What can hang from each mark:
magon: bato boken tave
sesoba: boken roduno
roduno: boken sesoba
tave: bato magon
boken: magon roduno sesoba

Every row comes from one small tree of marks. Brackets hold a mark, then the marks that hang from it, in alphabetical order. Every link used is in the known rows. Which tree was each row made from?
In the rows, 128 means zero.
Known rows:
(magon bato (boken (roduno sesoba))): [ 97 128 142 142 133 132 164 137 114 117 154 157 142 112 119 125 133 115
 130]
(boken (magon (tave bato)) (sesoba roduno)): [141 120 126 116 122 126 113 117 129 136  95 105 126 144 124 122 123 104
 130]
(roduno (sesoba boken)): [150 125 124 121 125 125 107 142 122 135 144 138 132 138 117 117 130 123
 127]
(magon tave): [117 134 119 126 129 131 135 137 137 138 155 159 139 134 134 142 131 153
 143]
(sesoba (boken magon) roduno): [196 121 106 118 127 122  50 138 137 146 130 100 123 147 121 121 126 136
 135]
(tave bato): [135 126 126 139 122 138 143 125 133 139 195 168 128 137 136 126 125 163
 117]
(magon bato (boken roduno sesoba) tave): [ 63 131 140 133 131 125 189 127 119 123 116 137 134 104 129 133 129 101
 138]
(tave bato (magon boken)): [110 124 149 161 117 149 177 124 136 124 252 188 149 129 140 120 124 177
 113]
(roduno (boken (magon bato tave)) sesoba): [131 133 137 114 132 124 119 123 121 105  53  98 118 130 122 130 135 110
 116]
(magon boken tave): [111 133 120 142 127 135 142 141 136 136 177 174 149 129 135 146 134 165
 153]
(sesoba (boken (magon bato)) roduno): [176 124 122 121 131 122  66 134 142 128 101  87 116 133 122 119 125 124
 121]
(boken sesoba): [134 131 117 130 130 131 129 125 121 148 180 167 134 132 131 129 127 136
 138]
(tave (magon bato (boken (sesoba roduno)))): [ 98 125 162 147 129 138 155 125 131 113 184 148 152 114 123 112 128 109
 133]
(magon bato (boken roduno)): [ 99 129 132 148 133 134 163 135 126 127 178 159 135 110 132 133 129 145
 132]
(tave bato (magon (boken (sesoba roduno)))): [111 115 157 148 117 141 163 119 126 126 211 155 153 129 125 104 125 119
 126]
(magon (boken roduno sesoba) tave): [ 84 128 125 130 127 125 174 131 114 142 146 151 142 118 127 134 129 114
 153]
(roduno (sesoba (boken magon))): [182 127 111 119 125 124  73 136 123 137 129 122 125 146 121 121 126 134
 120]
(magon bato (boken sesoba)): [106 132 133 148 132 135 151 125 125 128 173 167 136 113 132 131 129 135
 133]
(sesoba (roduno (boken magon))): [192 123 111 118 129 126  63 126 124 139 128 105 122 147 124 124 135 138
 140]
(sesoba (boken (magon tave)) roduno): [170 123 111 109 126 118  67 141 141 139  87  85 125 145 121 127 128 124
 141]

Write each row's tree:
[122 129 124 113 129 117 128 132 135 124  68  81 108 120 130 130 121 119
 115] -> (sesoba (boken (magon bato tave) roduno))
[161 133 120 128 132 130 101 117 128 122 122 116 108 129 135 132 130 153
 113] -> (roduno (boken (magon bato)))
[124 134 128 114 131 121 128 111 122 117  61  94 108 123 132 131 129 109
 120] -> (roduno (boken (magon bato tave) sesoba))
[136 132 132 114 128 120 106 135 134 112  58  94 118 130 120 127 126 109
 112] -> (roduno (sesoba (boken (magon bato tave))))
[ 90 136 135 145 132 135 159 138 141 118 147 159 140 115 136 145 133 152
 138] -> (magon bato boken tave)
[ 89 127 144 132 133 127 145 133 131 120 107 128 144 116 120 129 134  94
 151] -> (magon bato (boken (sesoba roduno)) tave)
[165 131 117 128 130 126  88 129 140 128 124 111 110 128 135 128 121 152
 110] -> (sesoba (boken (magon bato)))
[ 80 134 138 140 131 131 167 127 130 120 129 153 138 111 132 138 130 121
 139] -> (magon bato (boken sesoba) tave)
[ 90 129 135 142 132 128 173 125 114 130 161 152 132 105 129 126 127 114
 133] -> (magon bato (boken roduno sesoba))
[113 134 123 122 134 125 141 128 133 124  96 114 118 121 134 141 123 133
 123] -> (boken (magon bato tave) roduno)
[143 124 130 115 120 126 127 118 116 118  81 107 118 147 124 122 132 120
 110] -> (roduno (boken (magon (tave bato))) sesoba)
[161 117 123 113 118 122  90 131 142 133  84  79 118 147 124 118 123 121
 121] -> (sesoba (boken (magon (tave bato))) roduno)
[173 128 108 119 127 126  95 111 111 143 133 123 114 139 132 126 129 134
 128] -> (roduno (boken magon sesoba))
[147 126 121 120 119 129 127 115 128 127 105 109 111 143 136 130 128 150
 112] -> (roduno (boken (magon (tave bato))))
[102 132 127 116 133 121 151 118 121 128  79 107 116 117 131 134 121 101
 123] -> (boken (magon bato tave) roduno sesoba)
[109 133 133 116 134 123 141 130 122 115  72 112 125 124 122 132 127 102
 120] -> (boken (magon bato tave) (roduno sesoba))
